In the rows, 128 means zero.
Known rows, with every step that occurs
nebutu nedemuk gatu: [150 148 129 123  63  99 102 165 145 112 156 137  61 136 120 112 157 115
 102 124 109 133 153 142 167 184 125]
nedemuk bigu nuduna gatu: [135 101 128 123 129 151  99 142  75 136 115  77 112 125 136 142  84  98
 150  74  90 167 163 162 123 105 152]
nuduna kove: [100 143  77 142  82 170 126 110  44 120 171 166 140  72  88 127 120 140
 159 151  69 110 139  98 119 132 135]
fefi pozuzot: [108 153 118 127  90 113 101 160  85  88 159 144 153  69  59 122 145 162
 130 136 125 131 151 101 148 183 118]
tabugop nuduna kove: [ 84 145  67 139 149 159 120 104  21 113 175 126 138  82 110 123 128 160
 172 145  53 103 131 109 110 147 137]
gatu nuduna bigu: [ 81 142 102 159 186 160 168 126  71 102 130 121 161  97 157 128 119 142
 133 108  92 115 155 138 126 132 137]
nuduna bigu: [105 167  73 145 138 160 163 136  66 120 147 145 151  75 121 131 120 128
 140 138  99 129 158 102 142 131 151]
tabugop nuduna gatu: [ 97 120 113 122 159 139  90 151  49 119 180 106 100 113 110 110 107 142
 175 110  71 109 144 147 136 137 131]
nebutu nedemuk bigu: [150 166 104 146  49 115 133 170 112 120 138 107 101 111 119 139 171  97
 104 163  96 157 148 153 131 167 171]
fefi tabugop nuduna gatu nedemuk: [162 122 163  97 171  99  33 189 101 110 183  77  73 110  56  90 120 159
 143 125 104  46 106 164 144 190 126]
kove nedemuk gatu nuduna pozuzot: [129 136 142 152 152 105  84 132 126  73 132 114 126 136 187 120 163 133
 100  83 116 117 177 148 129 166 106]
gatu nuduna: [ 95 131 140 167 123 135 155 142  96  88 152 140 153 103 122 125 135 155
 138  87  81 108 162 153 127 144 123]
kove nedemuk: [160 158 125 163  79 125 132 157 125  95 182 163 144  94 100 158 162 118
 135 154 107 113 152 127 142 164 159]
pozuzot nuduna gatu nedemuk bigu: [168 112 131 133 141 109  47 155  99 103 165  59  38 111 104  94 132 104
 145 120  92 101 164 185 149 141 121]
kove nedemuk nebutu nuduna bigu: [162 166 107 151 146 100 139 122 120 106 146 120 154  98 180 171  95 129
 100 160 111  88 135 114  87 153 210]
nebutu nuduna bigu: [ 93 188  85 148 146 142 163 145 104 139 149 118 153  86 154 120 100 149
 125 149  94 109 143 116 100 145 153]
fefi pozuzot nuduna kove nedemuk: [131 114  94 138 159 122  42 123  64  68 182 119 114  59  97 135 127 153
 143 183 119 107 141 115 111 205 111]
pozuzot nuduna bigu nedemuk: [151 137  93 149 159 168 119 135  89  89 160 112 118  48 159 144 115 135
 146 145 113 119 165 125 126 156 128]
bigu nedemuk: [163 153 134 146  42 157 120 154 120  94 169 160 152  70 100 151 157 132
 139 147 105 112 150 113 133 151 140]
pozuzot nuduna gatu: [111  91 120 136 151 143  80 150  65 110 187 115  67  83 109 103  77 139
 167  96  83 118 173 158 138 143 100]
tabugop nuduna bigu: [ 91 168  63 143 203 151 162 130  44 113 154 104 147  87 142 129 126 148
 155 133  86 122 149 117 136 143 153]
fefi pozuzot nuduna bigu nedemuk: [140 129 103 124 174 145  69 145  82  70 147  92 128  40 132 134 122 158
 131 162 148 126 156 107 129 191 107]
nebutu nedemuk bigu nuduna: [161 146 119 144 106 114 131 161 128 123 109  85 121 130 167 160 123 112
 108 116 105 172 145 176 121 159 163]
nuduna kove nedemuk: [142 143  90 152  84 157 105 117  79 106 182 167 137  86 103 155 146 118
 148 185  84  97 128 104 118 149 158]
nedemuk bigu: [128 159 103 155  55 141 159 142  80 117 135 115 133  86  92 137 169  96
 130 125  87 161 174 127 129 134 172]

Rows
[118 118 117 168 134 155 110 111  81  85 164 144 152 108 139 151 144 131
 143 156  77  86 129 141 100 150 143]
gatu nuduna kove nedemuk
[ 92 125 117 137 179 144 144 118  92  98 114 105 110 132 167 106 131 118
 118  75  99 131 174 129 151 135 123]
nedemuk gatu nuduna bigu
[156 194 128 139 125  62  80 130 128  91 151 116 147  95 158 114 101 203
  91 120 108  41 136 131  91 160 136]
gatu nedemuk nebutu nuduna pozuzot
[132 131 151 133 116 138  69 130 123  71 120 111 132 114 186 113 157 148
 107  75 115 117 174 136 121 154  88]
bigu nedemuk gatu nuduna pozuzot
[153 137 144 120 104 119  54 163 115 110 187 137  84 119  76  98 125 134
 151 138  96  62 130 149 167 135 117]
nuduna gatu nedemuk
[106 138  71 157 194 154 151 131  60 105 160 114 110  57 144 121  94 145
 151 118  98 131 177 128 137 151 123]
pozuzot nuduna bigu
[150 164  96 137 101 179 132 140  93 104 147 142 157  68 135 152 140 122
 138 166 113 118 147  97 134 138 154]
nuduna bigu nedemuk
[125 120 145 119  99 103  88 134  94 126 166 119 105 108 131 124  52 145
 127  99  81  84 141 135  90 127 165]
nedemuk nebutu nuduna gatu
[177 141 106 129  96 150 127 109  74  86 136 140 157  63 147 175 110 124
 120 142 114 106 148  86 123 126 189]
nuduna bigu nedemuk nebutu
[164 110 120 128 131 139  79 100 112 106 142 129 114 137 161 156 112 114
 138 106 102 133 143 120 131 149 137]
bigu nuduna kove nedemuk gatu
[100  87 128 110 166 115  30 162  56  89 177  98  79  74  84  96  83 158
 154 111 118 121 163 142 143 178  79]
fefi pozuzot nuduna gatu
[161 148 112 116  93 160 106 128 115 106 135 125 110 102 146 132 152  94
 122 128 122 132 164  92 155 141 142]
nuduna bigu nedemuk gatu
[128 137 124 153 148 178 137 131 102  85 129 118 167  88 173 151 138 133
 130 135 105 104 145 132 117 137 139]
gatu nuduna bigu nedemuk
[149 170 123 120 106 143 104 139 155 123 134  98 112 111 182 124 134 115
 106 139 117 112 147 107 112 159 145]
nebutu nuduna bigu nedemuk gatu
[157 175 129 136  78 110  83 127 118  91 140 124 172  66 187 150  97 182
  95 128 109  81 147 109  58 155 149]
bigu nedemuk nebutu nuduna pozuzot
[169 118 167 112  64 122  56 139 120 111 164 115 114 103 146 147  71 135
 124 127  95  72 130 129  82 131 168]
bigu nedemuk nebutu nuduna gatu
[165 117 160 116 163 119  54 156 130 114 161 114 108 138 125 121  77 153
 155  90 104  79 127 171 157 128 108]
bigu nuduna gatu nedemuk
[182 113 154 113 100  90  50 135  96  93 175 135  86 117  85 118  96 139
 132 109  96  53 133 138 157 125 151]
nuduna gatu nedemuk nebutu
[ 87 101 120 134 123 151 103  93  66  99 134 124 102 126 135 101 132 128
 137  83  69 111 156 126 127 137 106]
nedemuk gatu nuduna kove
[138 188 108 143 112 160 130 148 134 124 149 114 160  78 168 146 118 140
 122 178 108  97 131 112  90 153 156]
nebutu nuduna bigu nedemuk
[167 120  99 144  80 128 101  89  57  88 169 166 141  83 115 174 114 120
 130 163  84  88 131  94 107 139 193]
nuduna kove nedemuk nebutu
[166 114 142 110 164  76  45 130  70  87 180  94  85 132 110 117 103 157
 149 106  85  48 125 152 147 137 154]
tabugop nuduna gatu nedemuk nebutu
[148 114 167 155 119 108 113 140 149  76 151 123 107 151 147 133 174 106
 111  87 108 116 169 156 149 169 133]
kove nedemuk gatu nuduna
[142 165  95 139 141 117 104 153 103 119  91  75 137 113 205 148 114 141
  98 112 114 173 153 167 101 159 134]
nebutu nedemuk bigu nuduna pozuzot
[134 126 130 149 179 130 123 125 126  86 126 106 111 144 184 133 156  93
 107 106 118 121 164 141 148 152 146]
kove nedemuk gatu nuduna bigu
[152 137 125 119 148 106  60 153  80 112 159  46  73 142 104 101 163 109
 150 135  79  94 136 172 143 135 153]
tabugop nuduna gatu nedemuk bigu
[130 165 100 157  97 138 104 126 115 124 180 141 143  97 136 145 125 138
 136 198  78  78 114 120  74 167 161]
nebutu nuduna kove nedemuk
[126 122 158 137 110  95 107 160 148  88 137 114  74 161 160 107 153 130
  96  91 103 121 152 175 153 184 111]
nebutu nedemuk gatu nuduna
[173 138 149 126  32 137  96 144 140  95 156 142 103 104 111 129 170 108
 124 112 114 129 167 109 156 157 128]
bigu nedemuk gatu
[164 160 105 159 149 125 107 136 106 104 104  84 170 104 194 172 133 118
 113 109 120 167 170 149  98 144 157]
kove nedemuk bigu nuduna pozuzot
[124 141 130 130 147 117 131 172  78 108 166 104 132  66  67 122 130 165
 135 108  97 107 136 131 119 201 145]
fefi tabugop nuduna
[166 143 104 137 128 139  90 103  89 116 120  87 129 118 131 139 126 127
 138 129  82 112 128 147 118 125 148]
gatu nedemuk bigu nuduna kove
